(in the rows, 128 means zero)
Known rows, with every way that one mark hangs from another:
tugan(vofit): [130 125 116 129 137 132 125 129 125 139 137 133 107 126 140 116 135 140
 130 126 136 115 110 134 114 122 117 139 144 139 180 135 116 133 140 139
 127 135 131 122 128 108 151 133 130 116 126]
tebuzam(kabi ravev zolug): [140 139 119 131 144 122 137 118 137 123 151  97 113 117 144 109 151 139
 152 123 119 150  97  89 136 107 145 117 155 131  69 135 135 126 114 120
 127 134 132 128 144 121 144 120 139 121  96]
pibulat(zusun): [128 124 118 129 127 135 135 122 138 149 132 125 114 127 127 113 123 143
 129 125 100 119 111 128 116 119 119 119 140 113 148 139 139 133 133 114
 120 131 142 127 135 113 137 112 133 123 111]
zupes(kava ravev sukug): [119 117 104 131 145 122 105 152 126 133 140 122 118 124 135 119 166 137
 127 121 123 118 119  71 113 129  86 121 129 102 139 132 134 139 139 132
 136 140 158 125 120 113 189 152 117 121 122]
vofit(tugan(zupes)): [128 140 119 134 137 139 127 125 133 117 140 123 110 118 142 113 140 142
 122 126 130 112 107 133 116 121  91 121 138 116 154 137 119 131 128 126
 120 136 142 120 134 108 148 120 129 144  82]
sukug(zupes(kava)): [133 110 126 131 143 124 116 132 125 105 128 115 109 129 133 113 151 140
 122 115 135 120 123 113 112 123 102 146 143 119 146 139 118 135 127 152
 127 135 158 124 130 116 151 141 128 130 113]
ravev(tebuzam): [139 121 113 128 134 120 134 125 120 147 144 123 115 144 128 114 131 137
 127 126 142 114 124 138 123 116 128 122 145 121  81 131 127 136 129 141
 139 134 171 126 137 121 137 130 122 128 116]
pibulat(zusun(sukug)): [109 116 117 124 126 127 147 130 132 148 137 118 115 135 130 111 130 138
 130 141  83 118 111 121 123 116 122 110 140 119 130 138 143 135 128 107
 122 133 149 128 142 119 136 108 132 113  99]
tebuzam(kabi ravev(zupes(kava)) zolug): [137 130 121 130 157 124 120 119 126 130 152  95 120 110 146 107 148 135
 150 101 114 152 103  86 134 117 122 134 159 130 126 132 121 133  97 152
 135 142 106 131 153 104 160 134 132 126 105]
sukug(zupes zusun): [133 120 130 133 147 126 131 138 131 103 134 115 105 132 133 119 147 143
 123 136 136 108 124 115 112 122 101 126 136 111 160 124 123 130 138 140
 115 135 154 128 125 110 125 162 134 116  86]
kava(zupes(ravev(tebuzam(zolug)) sukug)): [128 151 125 130 150 137 105 156 121 155 157 107 108 141 139 117 150 132
 137 123 126 119 114  72 121 119 119  99 144 114  51 105 127 132 146 126
 138 152 184 128 122 128 141 123 102 128 121]
tebuzam(kabi ravev): [131 134 120 130 139 116 145 126 134 123 148 108 115 122 138 112 150 138
 144 126 126 141  97  89 132 109 129 122 148 117 119 141 137 128 122 117
 126 127 133 130 149 108 149 123 145 116 100]
tebuzam(zolug): [143 126 117 131 136 134 121 118 137 138 142 112 114 121 138 113 139 140
 138 126 121 124 109 132 121 117 135 122 150 138  78 130 128 132 123 124
 131 138 129 121 125 128 134 119 123 130 110]
sukug(zupes(ravev)): [130 129 123 132 148 126 124 134 133  92 133 126 104 126 134 125 144 135
 129 133 135 112 120  95 114 121 109 124 144  92 139 132 127 133 150 134
 120 142 141 126 126 117 145 127 134 132 103]
tugan(vofit zupes(kava ravev)): [128 129 105 130 145 132 107 123 120 105 141 142  99 115 150 118 150 136
 129 112 135 121 106  84 108 123  83 158 145 107 227 133 102 137 142 164
 127 149 149 117 127  95 193 144 124 124 114]
tebuzam(kabi ravev(zupes(sukug)) zolug): [121 151 123 129 165 126 130 152 122 132 153  89 121 113 147 112 150 133
 153 126 104 136 102  81 135 117 142  99 151 133 121 129 131 127 119 131
 132 139  96 136 144 106 137 125 136 125 102]
tugan(vofit zupes(sukug(zusun))): [116 140 114 131 150 129 122 160 114 120 143 123  99 124 151 115 154 141
 125 140 127 102 109 106 105 121  92 125 134 132 249 124 106 129 156 155
 119 138 151 125 118  92 148 169 131 106  92]
kava(zupes(ravev sukug(zusun(pibulat)))): [117 152 129 133 147 140 149 169 125 154 157 112 120 129 139 119 161 136
 128 131 126 109 105  61 109 118  74 118 130 103 173 103 128 127 155 108
 115 152 167 128 114 129 144 155 107  96 112]
zupes(sukug): [120 128 116 129 139 125 125 157 127 142 138 116 120 129 135 116 151 139
 128 136 120 107 118 113 114 122 120 110 131 128 132 136 132 131 142 115
 132 128 141 126 122 115 142 130 127 125 119]
tugan(vofit zupes(sukug(zusun(pibulat)))): [115 150 116 131 147 133 162 165 109 127 150 122 110 120 153 111 155 139
 126 132 123  99 102 106 105 114  85 146 138 145 252 123 103 124 154 149
 116 149 158 124 112 111 144 162 126 100  98]
pibulat(zusun(sukug(zupes(kava ravev)))): [103 111 122 125 143 123 126 135 127 102 132 118 105 131 134 117 152 134
 127 129  90 123 118  69 118 122  89 125 140  89 150 137 135 139 132 130
 117 146 175 129 138 116 166 130 130 119  92]
kava(zupes(sukug)): [119 142 132 130 138 133 119 165 129 161 142 108 116 131 134 115 147 139
 130 130 124 110 113  97 111 120 113 108 134 122 140 120 122 129 150 123
 127 133 145 125 125 118 131 120 115 117 129]
pibulat(zusun(sukug(zupes))): [106 123 131 125 138 126 147 140 128 113 130 113 106 139 130 114 134 135
 126 143  84 115 118 114 119 116 118 114 142 113 140 139 135 132 137 118
 113 136 158 131 140 120 123 111 141 120  88]
sukug(zupes(kava ravev) zusun(pibulat)): [131 120 123 134 149 124 150 137 124 101 142 117 114 123 138 117 164 137
 122 116 138 117 118  73 109 120  61 156 139 100 174 120 122 133 130 145
 115 155 176 127 120 130 167 173 121 109  98]
tebuzam(ravev): [132 128 113 132 139 123 146 120 139 128 141 117 117 124 135 117 140 142
 142 125 123 123 106 104 123 116 117 121 145 130 123 130 131 134 130 124
 128 129 129 123 137 114 141 119 135 122 110]
tebuzam(ravev zolug): [140 132 113 133 143 130 136 115 142 126 146 108 116 119 141 113 139 143
 150 123 114 130  99 102 126 112 131 120 154 146  79 125 130 132 119 117
 128 137 128 122 133 124 140 114 130 128 104]
ravev(tebuzam(kabi) zupes): [137 135 124 124 148 116 123 132 108 145 154 113 116 138 131 111 128 130
 130 119 139 129 122 132 135 118 136 119 150 103 121 138 124 131 120 154
 139 138 132 136 158 106 134 129 129 124 115]

Rows:
[117 130 121 130 157 124 126 163 119 146 145 110 118 130 136 120 143 139
 125 138 119 103 125 114 114 132  98 104 130 117 201 121 125 134 138 140
 128 135 109 133 128  97 130 162 122 108 104] | ravev(zupes(sukug(zusun)))
[119 137 134 133 144 136 118 168 127 160 148 105 111 134 135 116 154 143
 125 134 126 111 116  92 110 122  91 106 126 117 166 109 125 129 148 122
 119 134 161 129 121 108 128 156 110  99 107] | kava(zupes(sukug(zusun)))
[115 143 114 129 145 131 119 158 115 119 139 128 102 123 149 115 145 137
 130 133 122 104 105 113 107 119 114 127 140 137 226 137 105 128 159 149
 126 138 140 122 121  96 151 130 132 124 111] | tugan(vofit zupes(sukug))
[146 117 105 130 147 127 104 113 121 136 151 119 112 132 136 114 149 135
 136 106 138 132 120  95 125 121 108 131 152 112  39 122 130 141 114 151
 144 152 186 122 127 130 178 143 108 133 114] | zupes(kava ravev(tebuzam(zolug)))
[118 136 112 133 145 128 161 162 123 137 152 119 123 127 141 119 164 136
 129 139 125 105 112  77 114 120  80 119 129 107 152 116 137 130 146 112
 121 147 161 128 111 128 162 164 119  99 103] | zupes(ravev sukug(zusun(pibulat)))
[133 115 130 133 144 126 157 136 122 111 139 111 117 125 136 110 162 140
 120 113 135 116 121 107 110 118  73 160 140 127 175 126 116 131 123 148
 114 148 182 126 123 132 146 169 122 107  98] | sukug(zupes(kava) zusun(pibulat))
[119 123 107 133 147 125 149 158 119 138 150 116 127 123 140 116 175 136
 124 121 127 112 113  64 110 125  64 135 126 109 169 120 133 135 133 127
 124 151 180 126 113 127 185 181 110  98 109] | zupes(kava ravev sukug(zusun(pibulat)))
[115 111 118 125 151 112 123 139 110  99 145 118 105 154 135 116 162 127
 123 128 131 116 129  79 123 120  90 129 145  98  83 127 125 141 128 154
 138 147 202 130 138 125 164 143 119 124  97] | zusun(sukug(zupes(kava ravev(tebuzam))))
[121 133 118 131 139 127 165 162 118 150 148 110 128 129 137 112 160 140
 125 136 122 103 113 108 112 120  95 124 129 135 163 124 131 128 137 118
 120 139 162 128 114 131 137 160 119 100 104] | zupes(sukug(zusun(pibulat)))
[122 132 104 128 147 119 125 155 116 135 147 124 114 144 133 121 152 130
 129 134 136 108 123  91 119 123 113  99 134  99  82 125 137 137 148 129
 142 140 177 130 125 119 162 139 119 125 116] | zupes(ravev(tebuzam) sukug)
[140 131 112 127 140 114 122 130 117 126 154 124 109 137 133 115 145 130
 132 127 148 134 115  93 134 113 124 117 145  82  74 134 139 133 133 130
 134 140 172 132 146 116 163 135 130 121 106] | zupes(ravev(tebuzam(kabi)))
[113 128 112 130 160 123 129 152 122 140 141 107 125 122 139 116 152 138
 140 112 108 120 116  83 119 131  94 120 140 134 184 129 121 138 125 150
 139 135 115 127 140  96 159 139 126 124 124] | tebuzam(ravev(zupes(kava sukug)))
[123 110 110 132 145 122 118 155 121 144 142 110 117 133 134 112 169 144
 122 123 126 114 125  93 111 127  81 120 123 122 160 125 129 138 126 137
 131 135 173 127 119 107 165 183 118 101 102] | zupes(kava sukug(zusun))
[115 140 123 130 153 129 162 166 115 155 149 106 131 126 138 115 144 136
 125 133 118  99 117 114 114 124  92 121 135 131 206 118 122 129 136 134
 122 146 120 132 124 118 126 158 119 103 110] | ravev(zupes(sukug(zusun(pibulat))))
[119 147 106 132 153 131 125 154 114 113 150 126 107 135 144 118 155 131
 122 130 139 105 116  89 118 124  79 100 131  95 108 126 124 135 144 132
 132 146 192 126 126 106 170 134 122 145  83] | vofit(tugan(zupes(ravev(tebuzam) sukug)))
[129 130 108 135 144 136 112 121 132 108 144 130 107 114 144 116 156 138
 121 111 139 123 111  88 114 127  57 134 134  91 155 133 119 137 126 135
 122 147 161 118 131 103 196 140 119 146  86] | vofit(tugan(zupes(kava ravev)))
[127 142 110 130 144 132 117 125 125 103 141 142  96 117 149 123 137 135
 133 128 137 113 101  97 111 119 105 139 149 105 221 133 107 132 156 151
 121 147 129 119 126  98 170 131 132 129 109] | tugan(vofit zupes(ravev))
[117 125 119 130 155 128 145 161 110 156 149 106 132 122 139 110 156 137
 122 114 120 106 122 106 112 129  69 138 133 131 213 119 118 134 121 148
 127 148 137 130 125 117 151 175 110 100 117] | ravev(zupes(kava sukug(zusun(pibulat))))
[115 119 116 128 151 124 107 157 118 150 139 111 125 123 135 114 147 137
 126 115 117 112 126 108 114 134  96 123 133 123 185 134 120 138 129 152
 139 138 116 128 133 101 157 144 116 125 130] | ravev(zupes(kava sukug))
[133 124 106 131 137 129 109 119 131 105 142 131 108 115 142 119 151 136
 128 113 134 123 110  86 111 121  88 141 141  93 173 134 115 137 133 149
 128 145 148 118 128 104 181 135 122 138 101] | tugan(zupes(kava ravev))
[122 138 120 128 156 123 164 166  99 158 157 109 130 144 136 113 140 132
 123 129 129  96 125 124 120 124  94 119 137 129 159 112 120 132 131 150
 133 151 161 135 130 123 127 161 111 106 110] | ravev(tebuzam zupes(sukug(zusun(pibulat))))
[145 125 122 125 154 121 105 122 105 146 156 101 117 128 139 104 138 130
 135 102 129 144 122 118 136 118 129 131 159 120  87 132 119 135  96 167
 145 147 148 132 152 112 155 140 117 130 116] | ravev(tebuzam(kabi zolug) zupes(kava))
[132 140 112 127 153 118 111 152 112 129 157 104 110 133 141 114 161 128
 140 130 126 133 114  76 134 113 137  94 144 101  29 130 141 129 132 123
 142 147 177 133 131 123 164 141 124 125 102] | zupes(ravev(tebuzam(kabi zolug)) sukug)
[134 128 106 133 146 130 115 120 117 113 147 131 106 133 142 114 151 135
 120 108 150 121 121  93 119 126  60 131 140  91 110 129 117 141 122 149
 135 152 201 120 136 108 193 145 113 147  83] | vofit(tugan(zupes(kava ravev(tebuzam))))
[148 120 111 128 145 117 100 118 114 129 156 110 108 131 139 110 158 130
 137 107 139 152 116  81 136 115 119 129 153  98  23 133 134 135 109 144
 141 150 187 129 137 125 185 149 115 126 106] | zupes(kava ravev(tebuzam(kabi zolug)))
[144 138 125 125 153 122 114 125 111 147 157 101 115 130 137 109 129 130
 139 118 131 135 119 134 138 115 150 116 162 118  74 132 123 130 112 155
 140 146 131 135 151 116 129 125 127 131 108] | ravev(tebuzam(kabi zolug) zupes)
[119 129 108 133 149 124 118 159 128 131 144 119 113 128 136 124 162 139
 128 143 128 108 117  73 113 126  88 100 123  95 157 118 140 135 149 119
 124 139 151 129 116 107 161 171 122 103  97] | zupes(ravev sukug(zusun))
[110 112 120 127 147 118 118 140 123  93 136 115 106 134 139 119 164 131
 126 132 119 119 124  73 118 122  89 134 140  98 127 130 128 138 131 136
 126 145 162 126 135 121 169 141 124 123  95] | zusun(sukug(zupes(kava ravev)))
[132 108 122 134 154 122 110 133 128  96 136 122 103 126 136 122 162 139
 122 121 142 119 126  73 110 126  72 138 134  88 175 123 125 137 135 149
 116 144 169 127 122 107 171 180 125 112  91] | sukug(zupes(kava ravev) zusun)
[122 142 123 131 152 128 118 167 115 155 157 115 106 151 133 120 153 135
 125 132 140 110 121  65 115 123  87  97 129  91 116  97 131 134 154 131
 128 148 197 132 122 111 145 165 102 102 105] | kava(zupes(ravev(tebuzam) sukug(zusun)))
[136 116 117 130 151 119 113 130 115  99 140 125 104 140 131 119 153 132
 123 111 148 121 132  86 117 124  91 137 145  94  99 129 123 140 133 163
 136 148 196 127 133 119 170 148 120 138 110] | sukug(zupes(kava ravev(tebuzam)))
[132 115 120 131 149 122 108 132 131  96 132 125 106 125 135 121 155 135
 126 114 136 121 121  78 112 124  87 141 142  94 145 136 122 138 136 147
 127 143 158 125 127 115 168 145 126 133 110] | sukug(zupes(kava ravev))
[129 124 115 134 139 134 119 121 129 118 138 121 112 116 144 109 150 142
 119 108 135 121 112 122 113 125  71 139 138 118 152 138 112 135 114 143
 125 140 164 117 134 103 174 136 121 145  90] | vofit(tugan(zupes(kava)))
[110 130 132 126 137 121 182 146 122 108 140 107 120 134 140 111 152 131
 126 142 115 108 110 119 119 108 111 139 148 133 126 135 122 127 135 123
 119 144 151 127 131 149 118 116 131 117 100] | zusun(pibulat sukug(zupes))
